Each row was made from one walk, in order. Every step used is in the known rows, and no mark comes twice. Write each row's walk.
Known rows:
kuze zabo diso: -.15,-.07,.21,.32,.03,-.27,.37,-.20,.29,-.18,-.03,-.39,.23,-.04,.17,-.04,-.09,-.26,.08,-.01,.33
kuze tunop laki: .10,-.02,-.03,-.42,-.10,.05,-.10,.03,.25,-.17,-.06,.01,.04,-.07,.03,-.08,-.12,-.24,.14,-.02,.13
damatip goza zabo diso: -.44,.18,-.03,-.09,-.07,-.10,.40,-.21,.03,.20,-.05,.14,.26,.27,-.09,.42,.02,-.10,.08,.32,-.24
damatip laki zabo: .15,.04,-.03,-.17,-.15,-.01,-.27,.03,-.44,.41,-.02,-.13,.17,.00,-.26,.14,.28,-.03,.00,-.17,.15
goza damatip: .12,.25,-.36,.05,.01,.02,.25,-.02,-.06,-.26,.08,.06,.07,-.41,.03,-.20,.18,.13,.41,.06,.20
laki damatip: .04,-.17,.06,.33,.01,.01,-.04,.26,.06,-.09,.19,-.23,-.25,-.20,-.33,-.10,-.17,.12,.33,-.22,.42
tunop goza damatip laki: .22,.29,-.39,-.41,.01,.33,-.05,-.23,-.43,-.20,-.10,.32,-.17,-.20,-.42,.04,.53,.09,.21,.11,.01
damatip goza zabo: -.31,.09,.02,-.12,-.14,-.01,.22,.03,-.15,.17,.03,.16,-.11,.14,-.38,.30,.24,-.14,.19,.24,-.31
zabo diso: -.26,.01,-.33,.11,.04,-.21,.09,-.23,.18,-.09,-.03,-.17,.42,-.02,.12,.06,-.05,-.23,.36,.20,.44
damatip goza tunop laki zabo diso: .01,.12,.03,-.57,.08,-.07,-.01,-.26,.02,.62,.00,.07,.19,.22,-.07,.31,-.11,.11,-.41,-.09,-.62
tunop goza: -.21,.07,-.21,-.10,-.03,-.13,-.28,-.03,-.19,-.29,-.03,.10,-.40,-.18,-.68,-.05,.27,-.48,.48,.23,.16
tunop goza damatip laki zabo diso: .07,.45,-.14,-.37,-.06,.09,-.04,-.38,-.37,.30,-.06,.12,.16,.03,-.14,.05,.20,.28,-.24,-.01,-.12
goza tunop kuze zabo diso: .00,-.15,-.26,.19,.32,-.47,.58,-.25,.18,-.33,.25,-.05,.44,.28,.47,-.32,.17,-.68,-.20,.06,.09
laki damatip kuze: -.07,-.31,-.08,.53,.07,.13,-.48,.18,-.06,-.09,-.10,.04,-.18,-.29,.13,-.14,-.23,.38,.36,-.13,.45
laki damatip kuze tunop goza zabo diso: -.43,.18,.15,.29,.02,.12,-.04,-.11,.19,-.27,-.28,.21,-.20,.23,.32,-.10,-.39,.07,-.23,.09,-.12
damatip kuze zabo diso: -.25,-.17,.10,.53,.07,-.16,-.03,-.32,.20,-.22,-.30,-.11,.35,-.14,.63,-.07,-.15,-.01,.13,.09,.36
damatip laki: .13,-.08,-.33,-.19,-.02,.17,-.10,-.07,-.32,.01,-.08,-.05,.26,.00,-.23,.17,.42,-.15,.35,.10,.34
laki damatip goza tunop kuze zabo: .31,-.33,.28,.38,.23,-.13,.35,.32,.16,.03,.35,.07,-.50,.28,-.26,-.24,.09,-.11,-.34,-.18,-.28
vute zabo diso: -.19,.15,-.23,.27,-.15,-.31,.32,-.14,-.12,.02,.20,-.37,.34,.21,-.07,.18,-.30,-.01,-.02,-.14,.45
damatip kuze tunop laki zabo diso: -.19,.00,.06,-.17,-.04,-.04,-.55,-.17,.22,.19,-.29,.16,.47,-.02,.69,-.08,-.56,.20,-.33,-.10,.02
kuze tunop goza: -.12,.24,-.09,.03,-.05,-.09,-.11,.10,.23,-.42,-.24,.07,-.46,-.03,-.43,-.10,.02,-.56,.30,.33,-.01
kuze damatip: .01,-.12,.00,.47,-.05,-.10,.06,.34,.16,-.36,.03,-.28,-.28,-.36,-.10,.00,.09,-.18,.39,.27,.15
laki zabo: -.12,.07,.09,.15,-.11,-.28,-.22,.15,-.16,.20,.09,-.21,-.08,-.23,-.29,-.10,.01,-.16,.16,-.15,.10

Write each row's walk:
.04,-.15,.16,.39,-.08,.04,-.04,.38,.24,-.09,-.11,-.12,-.54,-.14,-.42,.30,.07,.04,.33,.40,-.19 : kuze damatip goza
-.30,-.18,.00,.21,.01,-.17,.37,.13,.12,-.11,.18,.20,.14,.35,.11,.18,.05,-.27,-.14,.52,-.22 : tunop kuze damatip goza zabo diso
-.11,-.29,.36,.77,.10,-.01,-.05,-.07,.27,-.12,-.13,-.25,.06,-.09,.52,-.20,-.48,.43,-.04,-.21,.44 : laki damatip kuze zabo diso
-.25,.17,.04,.17,-.08,-.36,-.07,-.10,.01,.26,.03,-.26,.34,-.05,.03,.00,-.18,-.09,.04,-.03,.19 : laki zabo diso
.17,-.33,.33,-.34,-.06,.38,-.37,.22,.01,.33,.14,.10,-.40,-.03,-.60,.19,-.20,.53,.05,-.27,.03 : tunop laki damatip goza
-.30,.02,.30,.15,-.03,.08,.33,.02,.12,.31,.09,-.05,.01,.33,-.22,.36,-.26,.31,-.12,-.06,-.17 : laki damatip goza zabo diso
.24,-.14,-.24,.12,.18,-.26,.18,.08,-.08,.15,.22,-.07,.43,.34,.40,-.06,.28,-.28,-.54,.15,-.22 : goza tunop kuze damatip laki zabo diso
.09,-.37,.25,.09,.27,.15,.09,-.26,.24,-.01,.01,-.07,.14,-.01,.72,-.17,-.31,.45,-.38,-.43,-.04 : goza tunop laki damatip kuze zabo diso
-.01,-.03,.14,-.21,-.11,.07,-.67,.05,.01,.12,-.23,.22,.05,-.21,.40,-.19,-.39,.18,-.15,-.18,-.07 : damatip kuze tunop laki zabo
.19,-.30,.21,.40,.30,-.13,.48,.04,.38,.09,.24,.00,-.08,.47,.06,-.14,-.16,-.07,-.45,-.09,-.23 : laki damatip goza tunop kuze zabo diso
.08,-.28,-.02,.20,-.02,-.15,-.14,.16,-.12,.19,.19,-.11,.39,.29,.21,.04,.05,-.11,-.39,.12,.24 : tunop kuze damatip laki zabo diso
.37,.32,-.13,-.22,-.15,.14,.07,-.04,-.44,.29,.06,.03,.22,-.18,.02,-.03,.28,.37,-.11,-.26,-.04 : goza damatip laki zabo
-.04,-.07,.13,-.48,-.17,-.10,-.42,.06,-.24,.26,.27,-.07,.04,-.28,-.28,-.07,-.08,-.02,-.03,-.34,.06 : tunop laki zabo
.11,-.08,-.39,-.62,.14,.01,.08,-.14,-.13,-.11,.20,.05,.12,-.15,-.02,-.06,.30,-.38,.16,-.05,-.10 : goza tunop laki
-.09,.01,.50,-.39,-.10,.34,.37,.06,.42,.28,.02,.08,-.01,.47,.07,.25,-.53,.43,-.49,-.17,-.41 : kuze tunop laki damatip goza zabo diso
.12,.53,-.20,-.05,-.04,.03,.18,.00,.21,-.51,-.20,.27,-.49,-.22,-.15,-.27,.08,-.14,.18,.25,-.18 : kuze tunop goza damatip
.01,.09,-.32,-.02,.15,-.08,.20,-.02,.03,.08,-.12,.09,-.20,.04,-.30,.25,.30,-.26,.27,.28,-.46 : damatip goza tunop
.10,-.04,.20,.25,-.11,-.05,.01,.11,-.05,.24,-.04,-.44,.21,.12,.14,.26,.00,.18,-.26,.05,.07 : kuze damatip laki zabo diso
.00,-.18,-.21,-.25,-.01,.20,-.50,-.04,.13,-.24,-.29,.31,.17,-.23,.46,-.11,-.20,.05,.23,.06,.15 : damatip kuze tunop laki
.10,-.03,-.23,-.68,.10,.18,.03,-.12,-.03,.19,.04,.25,-.12,.02,-.31,.23,.27,-.09,.06,.11,-.47 : damatip goza tunop laki
.36,-.19,-.21,.06,.12,-.15,.06,.27,-.33,.05,.30,-.02,.03,.16,.13,-.09,.48,-.36,-.41,.07,-.29 : goza tunop kuze damatip laki zabo
-.26,.11,.22,.28,-.08,.16,-.20,.14,.02,-.34,-.23,.29,-.58,.05,.02,-.19,-.24,.00,-.07,.00,-.21 : laki damatip kuze tunop goza zabo
-.49,.43,-.03,-.12,-.08,-.22,.41,-.24,.14,-.35,-.19,.11,.00,.29,.04,.02,.00,-.60,-.07,.36,-.21 : kuze tunop goza zabo diso
.35,.20,-.48,-.22,-.04,.29,.19,-.16,-.31,-.06,-.01,.10,.30,-.20,.05,.06,.43,.25,.24,.02,.21 : goza damatip laki
.24,-.13,.26,-.16,-.05,.26,-.12,.30,.34,-.10,.10,-.11,-.25,-.04,-.07,-.15,-.43,.23,-.06,-.37,.20 : kuze tunop laki damatip
.21,.41,-.11,-.36,-.15,.17,-.19,-.11,-.54,.20,.03,.22,-.22,-.20,-.47,-.04,.41,.20,-.15,-.11,-.24 : tunop goza damatip laki zabo
-.09,-.25,.15,.46,.03,-.08,-.18,-.10,-.03,-.30,-.19,-.04,-.06,-.31,.34,-.17,.03,-.05,.30,.06,.26 : damatip kuze zabo
.25,-.06,.26,.23,-.18,.06,-.17,.33,-.23,.18,.03,-.34,-.17,-.08,-.18,.20,.23,.13,-.11,-.03,-.03 : kuze damatip laki zabo
.26,-.38,.33,.05,.20,.21,-.05,.01,.03,-.12,.12,-.01,-.25,-.20,.40,-.28,-.14,.35,-.23,-.52,-.12 : goza tunop laki damatip kuze zabo
.17,.61,-.06,-.23,-.12,.08,.08,-.21,.04,.14,-.31,.12,.10,.21,.15,-.03,.01,.17,-.44,.05,-.32 : kuze tunop goza damatip laki zabo diso
.13,-.33,.14,-.28,-.03,.27,-.25,.18,-.03,.02,.32,-.09,-.15,-.24,-.38,-.11,-.22,.31,.19,-.39,.40 : tunop laki damatip
